Each row was made from one path, in order. Every step used is in the known rows, and no mark comes twice. Write each row's path.
Known rows:
Q N P J X Y Z: [ 4.722 -6.608  3.833 -1.357 -8.092 -3.504 -6.074  5.512  1.839  3.227
  1.168 -1.721 -4.197  2.644 -4.057  0.710 -4.190 -3.659 -5.785  1.270
 -0.091 -3.340 -3.306 -1.085]
Q N P J E: [ 3.954 -1.785  0.048  0.196 -4.919 -3.187 -1.185  3.425  1.849  2.028
  0.159 -2.131 -1.540  2.336 -2.974  1.735 -3.520 -4.106 -2.674 -1.805
 -1.131 -5.255 -4.385 -3.020]
E J X Y: [ 4.914 -3.012  2.393 -0.055 -5.779  2.267 -1.514  4.246  4.268  3.275
  0.770  0.990 -0.961  3.254 -2.057  1.017 -1.793 -0.739 -4.421 -0.878
 -1.894 -0.284  0.230 -1.761]
Y X J: [ 4.600 -2.244  2.246  0.681 -5.022  0.994 -1.251  5.195  0.484  3.833
  1.646  1.506 -2.983  4.015 -0.321  2.022 -4.426 -2.360  0.166 -1.779
 -2.826  0.035 -2.494 -2.888]
Q N Z J X Y P: [ 2.544 -8.104  3.983  0.136 -5.697 -1.693 -0.793  6.680  2.362  4.865
  1.185  3.813 -4.458  2.645 -2.303  1.102 -2.035 -0.239 -4.796  1.187
 -3.933 -1.714  0.667 -0.412]
Y Z J: [ 3.412 -3.825  3.500  1.863 -4.643  1.110 -0.587  4.300  3.466  3.001
  2.036  1.621 -1.267  2.654 -0.135  2.694 -2.170 -0.705  0.566 -1.500
 -1.294 -2.314 -0.773 -2.341]
Q N Z J E: [ 3.101 -4.494  1.509 -0.069 -2.023 -0.850  1.941  4.470  4.781  3.258
  1.892  1.081 -1.879  1.652 -0.352  1.633 -3.186 -0.957 -1.588 -1.348
 -2.719 -4.328 -1.583 -2.773]
E J: [ 4.155  0.502  0.536  1.493 -3.373  2.368 -0.596  3.199  3.177  2.132
  0.790  0.040 -0.397  1.891 -1.192  1.180 -1.184 -0.044 -0.838 -3.204
 -0.591 -1.913 -0.708 -3.013]
J X Y: [ 3.779 -4.186  3.227  0.933 -6.014  2.147 -3.131  4.663  3.265  3.065
  1.805  0.552  0.162  4.830 -0.897  1.615 -2.453 -0.268 -4.654 -0.242
 -1.646  0.462  0.262 -1.489]
Q N P Y X: [ 4.380 -5.364  1.263  0.205 -5.683 -3.627 -5.298  5.281  0.650  2.768
  0.391 -0.694 -4.589  2.612 -1.868  2.424 -4.125 -5.159 -1.614  0.096
  0.046 -2.378 -3.163 -2.401]
Q N: [ 3.354 -1.316  2.117  1.636 -2.056 -1.200 -3.605  4.272  1.076  3.698
  1.117 -0.675 -0.995  1.656 -0.265  1.671 -2.692  1.844 -0.604 -3.352
  0.130 -1.892 -1.840 -2.511]
P Y X N: [ 5.233 -5.883  2.212 -0.782 -5.645  1.031 -3.436  6.214  1.150  1.926
  0.697 -1.425 -2.716  2.407  0.187  4.395 -3.130 -1.356 -0.779 -1.629
 -2.436 -0.899 -0.425 -0.384]
X J Z: [ 4.940 -2.280  0.239  0.746 -4.614  1.403 -1.994  2.871  1.839  1.223
  3.678 -0.298  0.386  3.349 -0.286  1.640 -4.688 -1.690 -1.302 -3.122
 -1.128 -0.790 -4.139 -2.469]
E J X N P: [ 4.649 -1.319  1.056  0.979 -5.649 -1.317 -1.695  4.909  1.043  1.050
 -0.016 -0.207 -2.337  3.934 -2.173  1.053 -1.664  0.410 -1.685 -2.161
 -4.252 -1.520 -2.050 -1.080]
J Z N Q: [ 1.290 -3.394  2.213  1.282 -3.287  0.836 -2.847  2.614  1.940  1.594
  3.778 -0.592  0.878  3.423 -0.480  1.421 -3.820  2.113 -1.631 -0.126
 -2.163 -2.493 -3.037 -2.533]
E J X Y Z: [ 4.986 -5.613  4.328 -0.913 -6.591  2.572 -1.607  4.883  5.039  2.902
  1.049 -0.405 -1.877  3.154 -2.158  1.629 -2.267 -1.667 -3.606 -0.295
 -1.516 -1.118 -0.216 -1.781]
E J X N Q: [ 3.579 -2.135  2.910 -1.453 -4.218  0.870 -3.062  3.754  1.260  1.739
  1.415  0.889 -1.230  3.380 -0.772  1.767 -0.934  3.398 -1.072 -1.010
 -4.639 -1.679 -1.109 -2.042]
P J: [ 3.528 -0.256  0.594  1.176 -5.355  1.883 -2.320  3.180  2.066  1.860
  1.614 -0.546  0.102  1.756 -1.605  1.042 -1.943 -1.193 -2.283 -1.626
 -0.050 -2.702 -2.004 -2.115]
Y P J: [ 2.276 -1.446  1.251  2.111 -6.741  1.627 -0.117  3.870  0.280  1.850
  0.193  0.429 -0.665  2.153 -2.529  2.115 -0.611 -1.566 -1.500 -1.593
 -1.765 -2.758 -1.221 -1.505]
P Y Z J X N: [ 4.667 -8.388  4.726 -1.141 -7.789 -0.578 -2.288  5.891  3.145  2.099
  1.092  1.402 -2.771  1.925 -0.603  4.248 -2.692 -1.234 -0.535  0.025
 -4.571 -2.013 -1.239  0.594]
N A: [ 4.323 -0.071  1.107  3.454 -3.759  2.109  0.144  4.481  3.436  1.492
  2.808 -0.721  0.854  2.372 -0.465  1.183 -3.969 -2.575 -3.302 -2.780
  0.098 -2.652 -0.605 -1.363]
J Z N P Y: [ 3.188 -4.778 -0.261  1.961 -6.726 -1.382 -3.291  3.559  2.670  0.138
  2.241 -2.117 -0.850  2.499 -2.629  1.655 -4.895 -4.023 -3.645 -0.235
 -0.961 -3.194 -3.694 -0.826]
X Y P J Z: [ 4.237 -5.655  0.763  0.166 -7.697  2.394 -1.375  3.592  1.929  1.165
  1.994 -1.318  0.219  2.632 -2.722  2.651 -2.333 -3.250 -5.067 -1.163
 -0.496 -1.996 -1.380 -0.665]
E J X: [ 3.376 -0.988  2.021  1.082 -5.094  1.778  0.497  3.586  3.447  2.366
  0.469  1.855 -0.421  3.207 -1.475  0.601 -1.221 -0.195 -0.788 -1.116
 -3.131 -0.957 -2.468 -2.496]
Q N X Y: [ 3.515 -5.034  3.452 -0.465 -3.542 -1.304 -4.611  5.682  0.673  5.063
  2.484 -0.144 -2.076  3.049 -2.704  0.997 -3.501  0.547 -6.476 -2.343
  1.069 -2.039  1.194 -2.000]

Write each row's path:
[ 3.554 -8.704  5.263 -2.685 -7.393 -0.547 -5.037  4.537  2.515  1.656
  2.495  1.980 -2.654  2.680 -0.453  4.281 -2.172 -0.594 -0.993  1.883
 -4.387 -2.947 -0.848 -0.588] | P Y Z J X N Q
[ 1.621 -1.568  1.959  2.484 -8.048 -2.546 -1.243  4.924  0.963  2.528
  0.391  0.859 -2.213  3.349 -4.024 -0.626 -3.708 -1.731 -3.461  1.410
 -4.168 -3.125 -4.412 -0.726] | Z N P J X
[ 3.966 -4.256  1.214  1.710 -6.212 -2.559 -0.420  5.517  0.007  2.748
  2.239  0.208 -3.930  4.652 -2.107  1.030 -7.251 -3.768 -0.983 -0.559
 -4.321 -1.194 -5.947 -1.909] | Y X J Z N P
[ 4.849 -6.999  1.903 -0.656 -7.076 -0.514 -0.894  5.419  1.891  3.026
  2.025  0.198 -3.469  1.889 -1.532  2.764 -7.296 -4.725 -1.360 -0.131
 -3.736 -1.360 -5.028 -0.806] | P Y X J Z N
[ 2.475 -3.207  3.729 -0.382 -4.506  0.675 -4.819  4.021  0.239  1.529
  2.471  0.507 -0.073  4.926  0.302  2.328 -1.567  3.970 -1.225 -0.347
 -4.330 -0.954 -0.878 -1.678] | J X N Q
[ 2.487 -3.070  1.652  2.701 -3.797  0.848 -0.087  3.978  2.530  1.944
  2.468 -1.157  0.795  2.662 -0.650  1.549 -4.350  1.514 -1.132 -2.101
 -2.245 -1.667 -3.358 -1.305] | J Z N
[ 3.847 -5.836  5.540  0.008 -6.474  1.000 -0.213  6.251  4.551  4.578
  0.184 -0.326 -3.115  2.020 -3.141  1.285 -3.627  0.127 -3.775  0.013
 -3.551 -1.749 -0.268 -0.598] | E J X Y Z N
[ 4.611 -0.554 -0.397  1.064 -5.873 -1.237 -4.505  4.569 -0.421  0.484
  1.155 -2.534 -1.860  2.461 -2.277  1.507 -2.460 -0.554 -3.157 -2.768
 -1.269 -3.259 -1.644 -0.642] | X N P J
[ 2.829 -6.126  4.075  1.888 -7.545  0.502  0.651  5.507  1.958  4.459
  0.270  4.845 -1.642  4.651 -1.782  3.076 -0.969 -1.159 -2.954  0.284
 -4.925  0.082  1.361 -0.718] | Z J X Y P
[ 1.136 -4.634  2.717  1.777 -4.556  0.115  0.995  4.678  1.340  2.385
  3.539  0.139  0.226  3.877 -2.441  0.421 -4.693  0.806 -3.215 -1.371
 -2.466 -2.477 -3.119 -1.578] | J Z N X
[ 4.203 -5.696  2.070  0.175 -5.755 -3.106 -6.891  4.413  1.937  1.474
  1.195 -2.942 -3.588  1.411 -2.464  2.470 -3.717 -4.508 -2.365 -0.923
  1.887 -4.160 -2.517 -1.969] | Q N P Y Z
[ 1.823 -0.366  1.254  4.337 -4.555 -1.527 -2.324  4.799  0.877  2.551
  0.915 -0.733 -1.613  3.620 -2.217  0.561 -3.456  0.082 -2.375 -1.652
 -1.930 -2.431 -1.328 -1.722] | Z N P
[ 4.084 -2.397 -0.315  0.432 -5.632  2.132 -1.555  2.288  2.819  0.194
  3.146 -1.409  1.492  2.160 -1.218  1.205 -3.035 -2.083 -2.150 -1.448
  0.194 -2.623 -4.796 -2.001] | P J Z
[ 3.436 -7.444  4.846 -0.238 -6.175  0.962 -1.659  5.735  3.047  4.319
  3.457  2.065 -2.307  3.921 -2.514  1.920 -2.994 -2.023 -5.219 -0.509
 -0.319 -2.500  2.253 -1.886] | N X Y Z J
[ 2.431 -2.281  1.396  0.139 -3.103  0.974 -1.065  2.301  2.916  1.708
  2.799 -0.214 -0.250  1.941 -1.562  0.960 -3.144  1.421 -1.408 -0.806
 -2.376 -3.236 -3.121 -2.883] | E J Z N Q
[ 2.794 -6.471  5.847 -1.113 -5.451 -0.401 -3.247  4.811  1.589  2.458
  2.676  2.463 -2.045  4.178  0.344  3.295 -1.901  2.666  0.403  0.750
 -5.430 -2.063 -1.083 -1.471] | Y Z J X N Q
[ 4.396 -3.536  2.738  0.729 -3.719  1.087 -1.575  6.390  0.187  2.724
  0.902 -0.929 -2.036  3.915  0.864  3.440 -2.844  1.914  0.712 -2.784
 -3.389 -0.004 -0.834 -1.221] | Y X N
[ 5.811 -6.269 -0.614 -0.780 -8.258 -1.018 -3.700  3.858  1.455  0.292
  2.826 -0.340 -3.263  4.307 -1.889  2.336 -6.137 -8.753 -2.356  0.337
 -1.284 -1.329 -5.526 -2.297] | N P Y X J Z
[ 3.190 -3.910  2.392  2.321 -5.700  2.503 -2.218  4.864  1.326  2.912
  0.699 -0.295 -0.545  3.985 -1.627  3.205 -1.060 -0.532 -3.901 -2.298
 -0.982 -0.465  2.856 -1.328] | X Y P
[ 0.718 -1.284  3.099  1.954 -3.111  0.613 -3.624  3.619  1.124  3.194
  2.345  0.283 -0.468  3.002 -0.874  1.296 -2.747  3.034 -1.683 -0.401
 -2.305 -2.572 -0.272 -2.653] | Z N Q
[ 3.534 -1.973  0.824  1.638 -3.466  1.059  1.712  3.635  3.547  2.202
  1.408 -0.804 -0.319  1.076 -1.744  0.931 -3.664  0.744 -0.917 -2.724
 -2.541 -2.426 -3.554 -1.715] | E J Z N
